Each row was made from one small tree. The marks that hang from a mark follow it in brackets, in the order of their numbers. Every link used is in the known rows. Write each row's tree.
Known rows
Q820[Q143[Q55] Q462 Q833 Q853]: [ 46.0 -26.0 -37.6 -18.1 -27.5  24.6  34.8 -61.7  24.9  66.1 -46.7 -28.8
  -8.9 -10.6 -16.5 -63.1 -41.9  22.7  -9.9  42.9  14.0  -7.0  -2.8  -8.3
  10.4  28.1  -5.7  31.8 -25.8]
Q820[Q143[Q55[Q386 Q462 Q833 Q853]]]: [ 24.9   9.6  -9.7   5.9  13.3   7.3  24.4 -12.8  23.7   4.7  -6.5   8.2
 -30.7 -14.8  20.9 -15.6  -2.3   0.3 -31.7  19.8  11.8   8.5  28.7  -9.6
  29.9 -22.6 -10.8 -17.8   1.3]
Q143[Q55[Q462 Q833]]: [  6.0 -10.9 -41.4   5.5  -0.5   8.5  -4.2 -12.4  10.8 -12.3  -9.3  -7.3
 -35.4 -18.3   7.7   4.5 -18.6   3.9 -33.2   0.0  14.5  19.8  -2.3  -8.2
  20.1 -20.1  -5.7 -27.5  -8.3]
Q462[Q820]: [-17.4 -17.0 -13.6 -21.6  -8.5  14.8  12.2  -1.2   6.7   2.4 -41.9  -9.6
 -29.3 -16.6   9.7 -11.1 -37.9  12.5 -36.3 -11.9  -3.3 -11.4 -22.4  47.3
  16.4  17.2 -13.9   4.2  -1.3]
Q50[Q386 Q462[Q820[Q143 Q833]]]: [ 13.1  -2.6 -16.0 -48.7  -7.0  32.4  -5.5 -25.2  14.1  -2.3 -32.1  -7.3
 -15.2   1.1  -6.3 -19.2 -33.2   8.7  -8.9   7.7 -17.1  -0.9 -12.0  27.3
  18.6  -2.8  -0.5  28.9  -1.8]
Q55[Q386 Q462 Q818]: [ 21.0   3.4   8.1  34.2  17.0  -0.8 -22.4  -3.4 -16.6 -63.3  15.4  10.9
   2.5  -8.0  11.9  -1.4  21.4  -1.6 -24.5  13.4 -14.0   0.1 -13.5 -43.0
  34.1 -11.8 -14.3 -21.4 -18.2]
Q820[Q853]: [ 25.1 -30.6 -30.8   3.3  -7.4  12.4  12.3  13.8   7.7  -1.7 -22.1 -38.7
 -24.2 -15.9 -13.9 -31.3 -34.1   6.7 -15.4   5.3  14.9 -10.9  -8.7  11.5
  14.8  19.9   2.7   5.2  -0.5]
Q143[Q55[Q386]]: [ 32.9  -6.1 -27.2  -7.0  10.6   5.9  13.4  21.8   4.5  11.8 -18.4 -27.2
 -53.3 -22.4   5.4   5.5 -35.9   9.9 -34.8  12.5   4.9  -6.7   4.8 -14.7
  17.6  -2.3  -8.8   5.2  13.6]
Q386[Q55 Q820[Q833 Q853]]: [ 35.0 -37.6 -39.7 -28.7  15.0  27.7 -14.3  -8.9  30.1  16.9 -19.4 -45.6
   5.0  20.3 -37.7   2.2 -25.1  -5.3   0.1  19.2   2.8 -15.3  -9.6 -22.0
  11.9  42.0   2.7  -6.2  12.5]
Q55[Q386 Q462 Q818 Q833 Q853]: [  8.8  11.0   8.4  55.7  20.1  -4.5  -9.5   7.6 -18.8 -68.9  28.7  33.5
   2.3  -2.5  28.6  19.5  30.5  -5.6 -39.1   6.9 -12.4   1.2   8.4 -41.8
  26.5 -26.7 -10.8 -31.1  18.5]
Q386[Q820[Q143[Q55[Q462 Q818 Q853]]]]: [ 12.1   2.9  -8.9  11.2  17.8   0.2   8.1 -17.0  36.3  18.8  -0.4  18.2
 -16.5  -3.4  -0.5  -8.4  25.5 -14.4 -23.6  20.9   5.6   5.7  20.1 -19.1
  46.5 -19.9 -10.0 -15.8 -17.2]
Q386[Q55]: [  6.7 -17.8 -13.9 -26.7  16.8  29.0   0.1  29.5  32.5 -21.6 -13.7 -44.8
 -32.7   7.5  -1.1  -6.5 -47.7 -14.0 -36.1  22.3  19.1  -9.1 -28.6  -1.5
  14.1  31.6 -13.2 -10.2  27.4]
Q55[Q462[Q820] Q818 Q853]: [-23.5   0.0  12.6  28.0   2.9   2.6   9.6 -13.5  -6.4 -56.8   3.1  44.4
  -4.6 -19.3  32.5 -21.4  35.9   5.8 -45.1  -9.8 -29.3  -5.4 -16.9   4.9
  34.0 -23.9  -8.5 -33.9 -16.6]
Q50[Q462[Q820]]: [ -8.8  -0.7 -21.4 -47.9  -2.9  20.2   4.4   4.1  18.5 -11.9 -30.2  -8.0
 -31.9 -11.7  13.9 -10.3 -36.5   1.4 -13.5  16.0 -11.8 -20.5 -35.0  47.7
  19.8 -13.4   0.3  14.1  12.1]
Q55[Q386 Q853]: [ 17.0  -7.3  12.2  11.7  19.3   4.2  32.1  56.7  -4.6 -11.0  -1.8 -12.9
 -43.3  -6.8  12.5   0.5 -24.5   5.1 -30.0   3.8  -5.6 -23.9  18.0  -0.2
  24.4   4.7 -13.3  -1.8  40.8]
Q386[Q55[Q462]]: [  1.0 -19.1  -6.7 -19.7  18.5  30.4 -15.0   8.8  24.2 -45.1  -5.6 -29.9
 -19.9   9.0  -1.1 -10.9 -30.7 -11.4 -25.9  19.7  10.1   0.5 -35.1  -9.1
  25.2  16.7 -11.5 -37.3   3.4]
Q462[Q820[Q143 Q833]]: [  6.4 -10.4 -15.7 -27.2 -17.9  17.3  29.4 -54.7  16.9  22.4 -49.7  -3.2
  -4.9 -10.1   4.2 -35.5 -17.1  18.6 -22.9  -7.7  -8.2  -2.3  -3.2  50.6
  16.2  28.6 -13.8  13.6 -21.5]
Q820[Q143 Q462]: [ -6.1  -8.2   9.5  -9.6  -8.7  22.5  20.1 -13.4  35.0  36.6 -33.6 -18.6
 -25.8   3.2   0.1 -39.5 -51.2 -12.6 -23.3  46.3  33.5  -7.5 -20.2  15.1
  32.2  27.0 -33.2  24.3  -4.7]
Q50[Q386[Q820[Q143[Q55] Q853]] Q462]: [ 38.2  -6.2 -35.1 -33.4  13.8  25.9 -24.6  10.5  35.5  21.3 -13.1 -19.6
 -28.6  -0.4 -28.1  -5.2 -26.9 -10.8   4.7  37.2   4.2  -4.0   7.4 -19.6
  28.8 -19.6  12.8  20.4   2.3]
Q50[Q386 Q462[Q55[Q818]]]: [ 13.7   7.1   1.0  11.5   0.6  18.1 -20.0  31.8  24.9 -53.1  12.8  -6.4
 -36.9 -10.4 -22.2   7.3 -27.2 -27.0 -14.8  23.8 -20.0  -3.4 -25.1 -16.8
  23.4 -12.1  10.0  17.1   9.8]
Q143[Q55]: [ 18.3 -12.4 -33.5  -5.9  -0.4   5.3  22.2  13.7  15.6  11.4 -20.1 -29.6
 -54.9 -24.0   2.8 -10.0 -33.3   7.5 -37.3   6.7  14.7   2.9  -2.8   3.7
  18.9  -1.3  -7.6   2.0   3.5]
Q55[Q386 Q462]: [ 16.5  -7.9   2.1   7.0  15.3  10.5 -14.2  12.3 -11.9 -36.8  -3.7 -10.0
 -16.9  -3.8   1.2  -1.3 -16.2   7.1 -11.7   2.8  -8.1  -4.0  -4.4 -15.6
  31.8  -5.5 -16.7 -24.2  -9.7]
Q143[Q55[Q833 Q853]]: [  5.8  -7.9 -34.1   8.9   4.0   4.1  34.9  25.8  16.8   6.5  -8.4 -11.4
 -55.8 -18.9  18.8   4.0 -23.6   2.2 -49.1  -1.4  17.6   2.9  14.0   6.8
  12.5 -13.2  -4.1  -5.4  33.2]

Write each row's tree
[  1.5 -14.3 -22.1  -7.4  -4.5  11.2  32.2 -19.7   0.0  -4.2 -21.6  12.7
 -35.1 -28.5  18.1 -19.1  -2.3  25.5 -34.9 -19.2 -25.2   3.4   2.5  14.2
  23.4 -18.9  -2.8 -27.8 -14.9]  Q143[Q55[Q462[Q820[Q833]] Q853]]
[ 23.2  10.6   4.3  12.4   3.3   6.3 -12.0 -71.3 -12.8 -36.9 -12.3  32.8
  27.0  -9.9  16.4 -20.2  34.8  16.1 -21.1   6.4 -33.9  -0.2  -8.2 -20.0
  29.7  -7.3 -13.1 -12.2 -41.3]  Q55[Q386 Q462[Q820[Q143 Q833]] Q818]
[-15.5   8.2   7.6  27.8 -16.7   2.7  10.9  -8.0  25.8 -29.6 -21.5  21.0
 -26.4 -34.9  -3.7   0.8 -12.8 -12.5 -43.0  -0.7 -29.7 -14.9 -35.1  23.0
  19.7  16.1  -1.9   2.0 -13.1]  Q462[Q55[Q818] Q820]
[ 19.8  13.1  14.3  47.4   2.4  -4.8   2.5  25.6  20.2 -38.9   5.7   0.1
 -29.5 -22.7 -11.7  13.0 -10.7 -20.5 -28.4  17.9 -19.7 -15.1 -14.3 -22.8
  22.9  14.2  -2.4   6.7   5.3]  Q462[Q55[Q386 Q818]]
[ 32.5 -30.4 -19.1 -10.4 -26.2  27.2  27.7 -57.4  19.4  50.7 -42.3 -32.6
   7.4   3.0 -21.8 -66.8 -43.6  14.3  -0.1  37.8  16.5 -13.2  -9.9   3.5
  13.4  45.2 -13.1  32.7 -24.8]  Q820[Q143 Q462 Q833 Q853]
[ 20.6   6.7  14.7  38.8  19.1  -8.0  21.4  38.1 -11.1 -37.0  16.8   6.7
 -24.1  -7.9  26.8   3.0  12.3  -4.7 -42.5  12.2 -10.1 -21.2  10.5 -25.7
  24.1  -1.6 -11.1   4.0  32.5]  Q55[Q386 Q818 Q853]
[  0.8  -4.6 -16.6   8.5  19.2  21.2 -31.3  -9.4  22.3 -67.7   9.8  -8.0
   4.0  11.7   9.6   9.8  -1.3 -25.6 -41.2  22.4  12.9  10.3 -38.6 -31.3
  15.7   6.1  -9.8 -31.5  10.5]  Q386[Q55[Q462 Q818 Q833]]
[  4.1  -2.8  15.3  11.4 -10.4   8.5  38.3   2.1   9.5  -5.0 -27.8  15.7
 -30.9 -26.9  -8.0   3.8 -24.7  14.0 -22.2 -21.6 -53.1 -28.7   2.0  26.8
  14.3  24.3  -1.2   3.5  12.0]  Q462[Q55[Q386 Q853] Q820[Q833]]
[ 20.8  -3.0 -11.2  34.1   5.9   4.4 -12.0  25.3  29.5  -0.1  -6.2  -9.5
 -25.4 -14.4 -34.9  41.5 -34.6 -20.7 -10.1  12.6  -7.1 -16.4   5.0 -16.8
  18.1  19.3   5.2   0.5  20.6]  Q462[Q55[Q386[Q820[Q853]] Q833]]
[  6.6   3.5 -12.7  30.1  19.0  -1.1 -35.5   2.7   4.0  -1.8   1.7   9.3
   4.9  15.0   1.6  51.9 -13.9 -22.3 -29.6  37.3  15.4  -9.7  -7.6 -49.1
  18.2  11.6 -25.1  25.6  29.9]  Q55[Q386[Q820[Q462]] Q818 Q833]
[ 21.8 -21.8 -11.8   4.5 -13.2  17.1   7.4 -36.3  44.3  56.9 -31.0 -13.2
   3.0   4.7 -48.5 -22.5 -30.2 -12.2  11.3  33.5  -1.9 -15.6  -0.8  -6.9
  27.5  40.4  -5.7  24.3 -21.8]  Q386[Q820[Q143 Q462[Q55] Q833 Q853]]
[ -1.9   8.7 -14.5 -49.3  -3.4  22.0  12.3 -17.8  32.7   2.5 -34.1  -1.8
 -24.7  -8.7  17.9 -27.3 -27.9  -2.5 -14.6  27.4  -7.7 -15.7 -24.6  52.0
  25.6 -12.1  -0.5  15.8   1.3]  Q50[Q462[Q820[Q143]]]
[ 31.5 -26.9 -29.4  -2.6  18.4  19.4 -37.1 -38.0  17.2 -28.3   3.9 -10.9
  32.6  17.9 -29.4  -4.8  21.3  -7.9  -3.3  23.3 -13.2  -4.1 -21.7 -53.4
  21.8  21.4   5.0 -29.3 -19.0]  Q386[Q55[Q462 Q818] Q820[Q833 Q853]]
[ 27.2  -5.7 -20.2  -1.4  12.0   7.5   0.9   6.2   0.2 -10.7  -9.3 -11.9
 -41.6 -21.7   6.5  -1.3 -21.1  14.6 -25.0   8.9  -3.6   2.7  -0.2 -25.4
  27.7 -20.4  -9.1 -23.0 -10.6]  Q143[Q55[Q386 Q462]]
[ 19.2  -7.5 -24.2   0.3   7.0  21.9 -40.1  33.9  36.9 -11.5   1.0 -11.7
 -27.7  -1.9 -50.1  33.7 -41.9 -30.0   6.4  20.2  -8.5  -7.6 -10.1 -16.5
  20.8  -8.4  19.7  15.5  22.3]  Q50[Q386[Q820[Q853]] Q462[Q55[Q833]]]
[ 22.3 -18.1 -20.3 -19.7 -20.4  19.7  36.2 -57.3  27.6  57.0 -41.1 -21.4
 -19.6  -1.2  -5.7 -46.1 -39.6  10.9 -18.9  37.6  14.5   2.4  -4.8  -0.2
  18.6  27.4 -23.8  30.8 -18.8]  Q820[Q143[Q55] Q462 Q833]
[ 11.8  -2.4 -18.0  22.6   5.1  -5.9  34.9  20.4  11.3 -11.6   5.0  -0.5
 -47.0 -24.8  25.4 -11.7   6.7   1.2 -54.7   9.5   1.0  -1.1   6.9 -13.3
  22.2 -16.4  -1.5  -3.4  13.6]  Q143[Q55[Q818 Q853]]
[ 11.2  18.0  14.1  65.6   6.8  -5.9  14.7  34.4  20.3 -44.8  18.2  16.6
 -30.4 -19.3   1.6  28.3  -2.4 -25.7 -39.9  10.2 -17.2 -14.9   3.5 -20.9
  18.0   4.7   0.3  -0.8  35.9]  Q462[Q55[Q386 Q818 Q833 Q853]]
[ -5.9 -16.1  -8.9   1.2  22.9  31.2 -53.0  24.4  23.7  -9.2  -0.6 -21.2
 -10.2  31.0 -25.4  40.3 -46.2 -30.9 -37.1  34.2  24.5   1.6 -25.6 -54.3
  16.2  32.4 -25.0  13.2  34.4]  Q50[Q386[Q55[Q818 Q833] Q820[Q462]]]
[ 34.8   9.6 -24.4  -5.1   7.5   8.6  20.0 -15.5  29.0  26.1 -20.8 -16.9
 -34.9 -12.7  14.8  -6.7 -23.1  -2.2 -33.2  28.6  26.8   6.5  23.3  -6.1
  20.3  -2.7 -11.2   8.5   7.7]  Q820[Q143[Q55[Q386 Q833]]]
[ 63.4 -21.9 -51.0 -12.9 -18.8  13.0  38.0 -60.8  18.0  41.6 -32.9 -31.5
  -9.3 -20.2 -14.7 -61.9  -8.0  25.5  -6.4  14.6   9.1   4.5  21.4  -0.2
  10.9  17.5   9.4  12.2 -31.1]  Q820[Q143[Q55] Q833 Q853]
[-22.2   2.2  -7.4  13.9 -16.3  11.5   7.5  -2.5  33.7 -10.9 -32.6  10.1
 -35.3 -30.3  -9.9  18.6 -43.5 -12.2 -39.1 -11.3 -13.1  -9.2 -21.9  41.5
  10.6  22.7  -4.7   1.5   8.6]  Q462[Q55[Q833] Q820]
[ -3.7   3.8  -4.2 -19.2 -13.7  16.3  28.2  -0.7  28.1 -16.4 -20.4  11.7
 -32.5 -19.8  -0.2 -10.5 -25.3  -2.2  -7.1   2.3 -46.9 -25.2 -22.0  49.8
  18.2  -5.1  13.1   8.4  14.0]  Q50[Q462[Q55[Q853] Q820[Q833]]]
[  3.3 -21.4 -13.6 -14.2  17.0  22.5 -23.8 -18.7  28.3   8.2 -10.4 -20.4
  10.9  34.2 -20.1  14.1 -19.7 -22.0 -19.3  45.3   2.8 -12.1 -36.0 -42.3
  19.0  45.2 -23.0  11.2  15.5]  Q386[Q55[Q818] Q820[Q462 Q833]]
[  2.2 -20.3   5.7  -4.6  22.3  35.4 -15.3  42.4  11.4 -46.6   4.4 -25.8
 -34.2   9.9 -12.7  -0.8 -36.9  -8.3 -34.6   1.9   2.9   4.5 -13.5 -23.0
  23.5   9.1 -13.3 -25.7  20.3]  Q50[Q386[Q55[Q462 Q853]]]
[ -0.1   6.0  -4.1  54.1  -9.7  -4.0   2.1   6.5  29.6 -43.8   8.0   3.5
 -24.0 -19.3 -12.0  17.5 -12.8 -32.3 -40.4   5.5  -2.3   2.9 -17.8  -4.8
  16.4  15.7  -1.7   2.6   7.6]  Q462[Q55[Q818 Q833]]
[ 24.8  -6.6  -5.0  21.4  15.9   0.9 -22.9   8.5   1.6   6.7  -6.2  -3.1
   2.1   2.6  -9.3  13.7 -11.6  -9.2 -16.1  45.0  -0.8 -25.2 -12.6 -52.3
  24.7  15.5 -11.8  24.5  10.4]  Q55[Q386[Q820[Q462 Q853]] Q818]
[ 10.4 -10.1 -22.4   2.8   4.7  16.7 -28.3 -24.1 -14.6 -26.0 -24.3  10.9
   2.8 -14.5   5.1  13.5 -21.3  18.3 -19.1  -1.5 -12.5  -8.2 -12.5  -1.5
  12.9  -7.7  -4.2 -23.0  -2.0]  Q55[Q386 Q462[Q820[Q853]] Q833]
[  2.8   0.1  -5.6  10.7 -11.5   4.7  -3.0 -79.5   0.7 -36.1 -16.1  32.0
  25.9 -11.5  13.9 -36.2  35.4  10.6 -28.8  -2.2 -22.3  11.5 -17.6   2.8
  31.6  -3.0 -11.7 -16.6 -54.6]  Q55[Q462[Q820[Q143 Q833]] Q818]
[ -3.6 -32.1 -17.6 -11.2  -2.9  13.2  -2.7 -11.6  11.5  41.1 -27.5 -21.4
  -6.4  20.2 -29.4   5.8 -37.7  -5.9  -1.8  14.0   5.3 -10.7  -9.7   0.1
  26.4  36.5 -28.4  21.6  -1.0]  Q386[Q820[Q462 Q833]]
[ -2.7   7.4   6.1  40.8  25.4  -4.5  -7.1  25.7   0.3  -4.3  13.2  24.1
  -6.1  14.3  15.2  44.8  -2.2 -22.6 -37.2  32.3   4.2 -20.3   8.6 -43.7
  24.3   0.6 -21.3  13.6  52.2]  Q55[Q386[Q820[Q462]] Q818 Q833 Q853]
[  5.4   8.7 -24.4 -52.0  -1.7  22.1  17.2 -21.4  38.1  11.4 -34.7   0.9
 -36.6 -18.3  21.4 -26.8 -28.1   1.7 -20.7  31.5  -7.5 -10.4 -20.6  41.5
  24.5 -24.7   3.2  14.7   0.0]  Q50[Q462[Q820[Q143[Q55]]]]
[  4.0  23.7   1.7  -7.6  -0.8   8.6  -3.3   5.3  26.7 -35.4 -13.1  21.0
 -26.9 -25.6   6.7   8.5 -18.6 -13.8 -18.4  29.9 -41.1 -27.4 -37.7  13.8
  22.8 -12.5  11.1  17.0  12.5]  Q50[Q462[Q55[Q386 Q818] Q820]]
[ 11.9 -24.4 -13.3 -21.8  27.2  21.5   9.8  17.8  30.8   6.0  -6.4 -25.9
 -13.1  25.9 -16.6  13.4 -14.8 -13.3 -15.9   8.7  -3.8 -12.9   4.2 -10.9
  20.9  34.8 -10.2 -12.2  34.5]  Q386[Q55[Q853] Q820[Q833]]
[ 20.7   8.5  20.4  51.6  10.4  -8.4  15.9  23.1  17.0 -22.8  14.6  17.5
 -19.6 -12.1 -16.5  21.7  13.8 -19.0 -19.4   4.2 -36.8 -19.9  13.4 -27.8
  28.1  12.7  -0.3   1.6  15.2]  Q462[Q55[Q386[Q820[Q833]] Q818 Q853]]
[  3.0  -4.3 -16.5 -19.9  31.8  28.7 -33.3 -23.6  55.1  -5.3  -4.5  -8.1
   4.9  27.7 -12.7  15.8  -8.8 -32.7 -15.1  33.7  24.1   8.9  -8.9 -24.4
  32.9   9.2 -16.1 -33.5   4.0]  Q386[Q55[Q462 Q833] Q820[Q143]]
[ 13.2 -14.8  -5.0  -0.8  14.4  16.6 -18.2  16.7  21.9  18.8 -12.3 -22.8
 -26.4  10.6 -31.0   6.3 -27.8 -14.2 -16.1   3.9  20.6   9.3  17.7 -14.0
  34.8  16.9 -19.3  13.1  -2.1]  Q50[Q386[Q820[Q143]]]
[ 38.6 -10.1 -34.6 -11.7  11.9   2.4  10.1   3.2   5.9  32.1 -19.9 -24.4
 -37.0  -7.8 -10.4  18.1 -22.1  11.2 -17.3   8.9  -1.5  -4.5  19.1 -25.2
  19.9   4.4  -7.5   6.6   7.5]  Q143[Q55[Q386[Q820[Q833]]]]
[ 28.9 -14.4 -33.1 -14.4   4.9   5.8  14.8 -37.8  30.8  51.5 -24.3 -17.3
 -14.4   4.8 -18.6  -8.5  -0.7  -0.5  -8.6  10.1   8.8   9.4  25.9  -2.9
  29.5  14.2 -12.1  10.1 -18.4]  Q386[Q820[Q143[Q55] Q833]]
[ -0.8  -6.1   8.7   9.1  24.0  20.6  -1.3  15.5  20.7 -67.0  15.7   0.8
  -9.7   4.8  17.4 -13.6   7.8 -17.8 -42.4  21.4  -6.0  -5.3 -28.1 -27.8
  28.1  -0.5  -7.8 -39.9  13.6]  Q386[Q55[Q462 Q818 Q853]]
